Known rows, with every step that occurs:
U, D, B, H: [ 32.0   9.2   7.2 -15.2  17.0  17.6  19.3  18.6  17.1  16.9   7.7 -10.2
   1.1   3.5  14.8 -18.2   5.8  29.7  20.9   3.2   3.1]
P, D, U: [-22.9   8.2  11.5   9.0   4.5   6.6  -0.6  21.6   3.0  -8.0   5.1   2.8
   2.7   3.4  10.9  26.1 -15.7  21.5   7.2   2.9  20.4]
U, H, G: [ 12.7   4.7 -19.4   4.1  18.4  20.5  15.6 -12.5  10.3   9.7   1.7  -3.9
  -3.6 -12.0   6.0 -27.2   3.8  14.1  13.2  -6.7   5.2]
U, H: [ 12.0   3.1  -5.3   4.2  10.5   6.0  -2.5  -0.8   4.4  21.5   3.4  -7.8
  -5.8  -5.2  11.4 -16.4  -9.6  12.1  14.6   5.3   0.4]
G, H, B, D: [ -3.4 -12.4 -10.5   0.0 -19.7  22.0  20.0  11.9  17.5  15.3   7.0 -12.3
   5.7   9.2  16.3 -21.8  -1.4 -22.8 -19.6 -21.0  -7.5]
B, D, P, H, U: [  4.7  -6.8   6.4  28.7  25.8  36.7  46.6   2.5  12.9   2.3  25.5 -18.2
   7.3   4.9  57.8 -14.0   1.9 -21.3   4.0  -2.4  16.3]
D, B: [ 14.9 -10.7  -1.9 -12.4   4.6  16.8 -11.5 -13.6  10.9  -9.3   8.9 -19.0
  -6.7   2.7   0.7   0.2  17.8  28.3   1.4  -2.6   7.8]
P, H: [ 13.6   6.8  -9.9   4.5  18.7  -1.4  12.3   4.2   2.2  18.1  11.1 -13.5
   1.9   6.5  16.7  -7.9  -8.9   9.1  11.9  10.3  -6.1]
G, H, U, D, B: [ 33.0   2.5  -8.2 -12.4   0.5   5.7   9.2  29.1  26.5  11.3  29.3   2.4
   9.1  16.4  11.6  -0.5  27.0   7.3   8.7   9.5  29.9]
G, H: [  7.9  -2.4  -1.0  -6.0  -9.5 -18.2  -4.1  22.4   9.0  23.7  -1.6  -4.0
   1.9  11.1   1.7  -9.8   5.6 -15.4  -6.6   8.2   1.8]
P, H, B, D: [  2.0  -3.0 -19.4  10.3   9.3  38.7  36.6  -7.3   9.7  10.2  20.4 -21.5
   5.8   4.6  30.4 -20.6 -15.3   2.2  -0.9 -19.1 -15.6]
F, D, B: [  2.7 -13.3   8.2 -15.1  -4.5   6.8   8.3 -19.0   8.6 -20.0  -6.6 -26.8
  -4.2   9.7  -1.7   8.9  31.4  29.6  -6.6 -14.4   2.4]
F, D, U, H: [ -7.3  16.1  18.4   5.6  11.0  -4.5  19.0   7.9   9.2  -3.0  -2.7 -30.5
   1.5  -4.3  14.5   0.5 -11.2  22.1  -5.6  11.9  13.2]
F, D, U, H, B: [ -5.8  10.9  -1.5  -6.1   4.7  11.4  26.5  -0.3  17.2  -0.8   6.8 -33.9
  -6.4 -15.0  16.6 -12.2 -15.6  27.6 -13.7  -0.5  11.8]
G, H, B, D, F: [-12.2  -3.8 -28.4  -2.6 -40.4  27.9  21.8   0.8  12.8  29.1  17.4 -21.4
  20.5  19.9   1.8  -6.8   1.9 -15.3 -24.4 -18.2   8.4]
P, H, G: [ 14.0   8.2 -24.0   4.0  26.5  14.0  30.5  -7.4   7.3   6.2   9.1  -9.0
   2.8  -0.7  11.4 -18.9   4.6  11.2   9.9  -2.1  -1.4]
U, D: [ 5.8 10.4 -3.6  1.7 -4.7  1.2 19.5 14.0 -1.2  5.8 -0.9 20.6 10.4  1.7
 -1.1  5.0  1.6  3.1 11.7 -4.6  7.7]
H, B: [  0.9  -5.0 -20.0 -11.5  -5.5  14.7   7.4  -8.1   8.4   2.7   9.5  -3.4
  -8.3 -10.4   2.7 -12.3  -4.7   5.2  -8.3 -12.1  -1.3]
D, P: [  0.1 -14.8   8.2   3.4   0.2   7.6  13.1  -3.7   3.4   4.3  -8.0  -4.0
 -10.1 -10.5  20.7  -9.8   9.9 -11.0  -6.4  -3.4  17.5]
F, D: [-12.9  -2.8   9.7  -2.5  -8.4  -9.5  19.3  -5.2  -2.0 -10.8 -14.7  -8.1
   2.0   6.7  -3.1   8.5  13.5   1.0  -7.9 -10.9  -5.7]
H, B, D: [-11.4 -10.0  -9.6   6.5 -10.1  39.7  24.1 -10.9   8.5  -7.7   7.9  -8.3
   4.5  -2.2  13.5 -12.3  -7.1  -5.9 -12.2 -29.5  -9.1]
B, D, P, H: [  0.7 -12.5   8.5  24.9  14.9  32.0  42.4  -3.3   5.4  11.9   2.7 -22.1
   3.4   4.4  48.1 -17.8  -0.9 -13.5   0.7 -11.4   3.8]
G, H, U: [ 11.6   2.7  -2.5  -2.6   0.9 -12.5   1.0  28.8  16.7  14.6  21.2   0.3
   5.6  11.8  12.0  -5.3   8.4 -24.6  -4.1  16.6  14.4]

Rows:
[ 20.0  11.3  15.4   5.0  22.9  12.9  48.6  34.8  16.7  20.1  14.4   9.8
   1.0  -8.7  43.7 -23.8   1.5 -17.8  15.9  11.1  25.4] | B, H, U, D, P
[ 17.0  -0.9   2.1   3.4  -3.6  -3.5  33.1  38.9  18.4  24.7  13.4  16.8
   5.6   2.9  31.3 -11.3  20.0 -32.0   0.9   8.3  40.4] | G, H, U, D, P
[ 16.8  12.9 -11.8   8.2  28.6   3.7  17.4  10.3   9.9   9.3  34.3  -9.1
   4.9   7.0  26.7  -3.1  -5.4   0.0  14.8  18.2   6.3] | P, H, U
[-12.4 -19.7  18.9  20.8  -3.9  32.6  29.5  -7.0   3.4  -7.4  -8.4  -8.4
   2.4  -1.9  31.5 -10.4   7.4 -22.2 -10.4 -21.7   9.9] | B, D, P
[-10.2  11.5   5.9  13.2  15.2  12.2  -3.1  21.3   7.9  13.5   8.2  -5.8
  -3.0  -2.1  22.3   9.9 -24.6  33.3  21.6   9.6  21.1] | P, D, U, H
[ 13.3  -3.5  20.8 -19.8  13.4   5.9  18.9  -1.4  16.1  -0.2  -5.8 -38.8
  -7.8   8.7  12.8 -14.4  18.0  27.5   0.7  -3.4  -9.7] | F, D, B, H
[ 17.2  -2.5  -3.6  10.8  28.7  11.8  29.9   6.2  12.8  12.8  27.0 -13.6
  -4.8  -3.4  46.8 -14.1   4.4 -10.8   7.8  14.7  23.7] | D, P, H, U
[ -2.9  18.6 -21.4  -0.9 -26.0   8.0  21.9   4.0  -5.8  19.8   9.9  11.3
  24.8  12.2 -16.1  19.8   5.1  11.3   6.8  -0.9  24.2] | U, D, F
[  5.5  18.7   7.9   8.3  18.3   5.9  -0.3  12.1  11.8   6.8  11.8 -22.3
  -0.7 -11.1  18.0  -8.1 -24.2  21.8   1.9  23.3  18.1] | D, U, H
[  0.0  24.5 -23.3   2.8 -16.2  13.2  26.1  10.1   2.1  10.4  33.1  15.4
  28.5  12.3  -6.3  23.4   8.0   2.7  10.2   6.4  36.4] | H, U, D, F
[ 11.6  11.2  -1.6  -4.6  25.0  12.9  29.4   6.0  12.5   7.5  -1.8  -8.1
  -1.6  -7.7  10.1 -33.5  -0.2  -0.1   5.5  -3.0  -7.9] | B, H, G
[  9.5   1.3   2.8   8.8   5.9  14.2  37.0  16.8   9.5   1.3  14.4  20.9
   4.0  -8.5  27.8  -1.5  14.3 -15.7   8.3   0.2  38.2] | H, U, D, P
[ 13.8  -2.0 -25.0  -7.0   4.8  20.9   4.1  -8.8  12.9  24.6  13.0 -11.5
 -13.5 -15.6  13.8 -28.6 -13.8  16.7   6.3  -5.9  -0.2] | U, H, B
[ 14.2  31.8 -34.1   7.3   3.2  11.6  38.6  14.3   3.7  28.3  44.6   1.7
  30.3  19.0  10.2  15.5  -0.9  11.5  21.1  16.9  30.5] | P, H, U, D, F
[  1.3  -9.3  -6.0   5.1  17.6  11.4  62.7 -17.5   8.2  -0.8 -12.9 -20.9
  -5.1  -4.7  27.9 -20.6  28.0   1.2  -4.9 -16.8  11.0] | F, D, P, H, G
[  6.8  13.9 -11.6  -3.1  12.7  21.1   6.5   4.7  19.6  10.0  21.2 -25.8
  -8.8 -21.4  20.6 -20.6 -29.2  26.4  -6.4  11.3  16.8] | D, U, H, B
[ 17.4  14.1  -6.1  -0.4  -4.4 -11.2  20.1  43.6  15.6  20.7  20.5  20.8
  15.8  12.9  11.5  -0.2  10.0 -20.8   8.1  12.0  22.3] | G, H, U, D
[ -6.5  15.6   5.1  25.6  22.6  45.2  35.2  -3.1  17.1 -15.9   8.7 -23.5
  12.8  -9.6  23.9 -17.5 -14.1  12.7  -3.0  -7.2  14.8] | B, D, U, H, G
[  1.4 -15.7 -11.3  -6.6   4.6  12.0  50.9 -12.8  10.6  13.7  -1.1 -27.8
 -14.1  -7.8  36.2 -22.9  10.2   3.5 -11.7 -16.3   5.4] | F, D, P, H, B
[  1.1 -11.1   8.0   4.6  10.7  -4.0  44.6  -4.7   2.8  11.2 -10.8 -25.4
  -6.1   2.5  34.2 -10.5  15.3  -0.9  -3.4  -4.6   6.6] | F, D, P, H
[-25.4   0.5 -20.6   1.9 -25.2  12.5  -1.2  -1.8  -8.6  19.9   6.7   7.3
  12.0  19.7 -10.0  32.1   3.6  18.8  14.4  -9.9  19.6] | P, D, F
[ 27.0   0.5  -3.1 -17.2  29.4  29.9  18.1  -7.8  23.8  -1.0   7.1 -27.8
  -8.4  -4.5  10.9 -33.1  17.4  28.2   7.4  -4.1  -0.1] | D, B, H, G
[ 32.7  10.4  -6.5 -15.0  24.5  31.0  38.1   6.3  22.5   5.0   5.7  -6.1
   2.4  -3.5   9.6 -28.6  19.4  32.2  19.6  -9.3   7.9] | U, D, B, H, G
[-20.8  -1.6 -27.4   3.2 -29.7  46.2  25.9 -21.4   3.8   5.7  19.6 -18.0
  18.5   8.5  -1.2   2.0  -3.3   1.7 -17.4 -26.4   6.4] | H, B, D, F
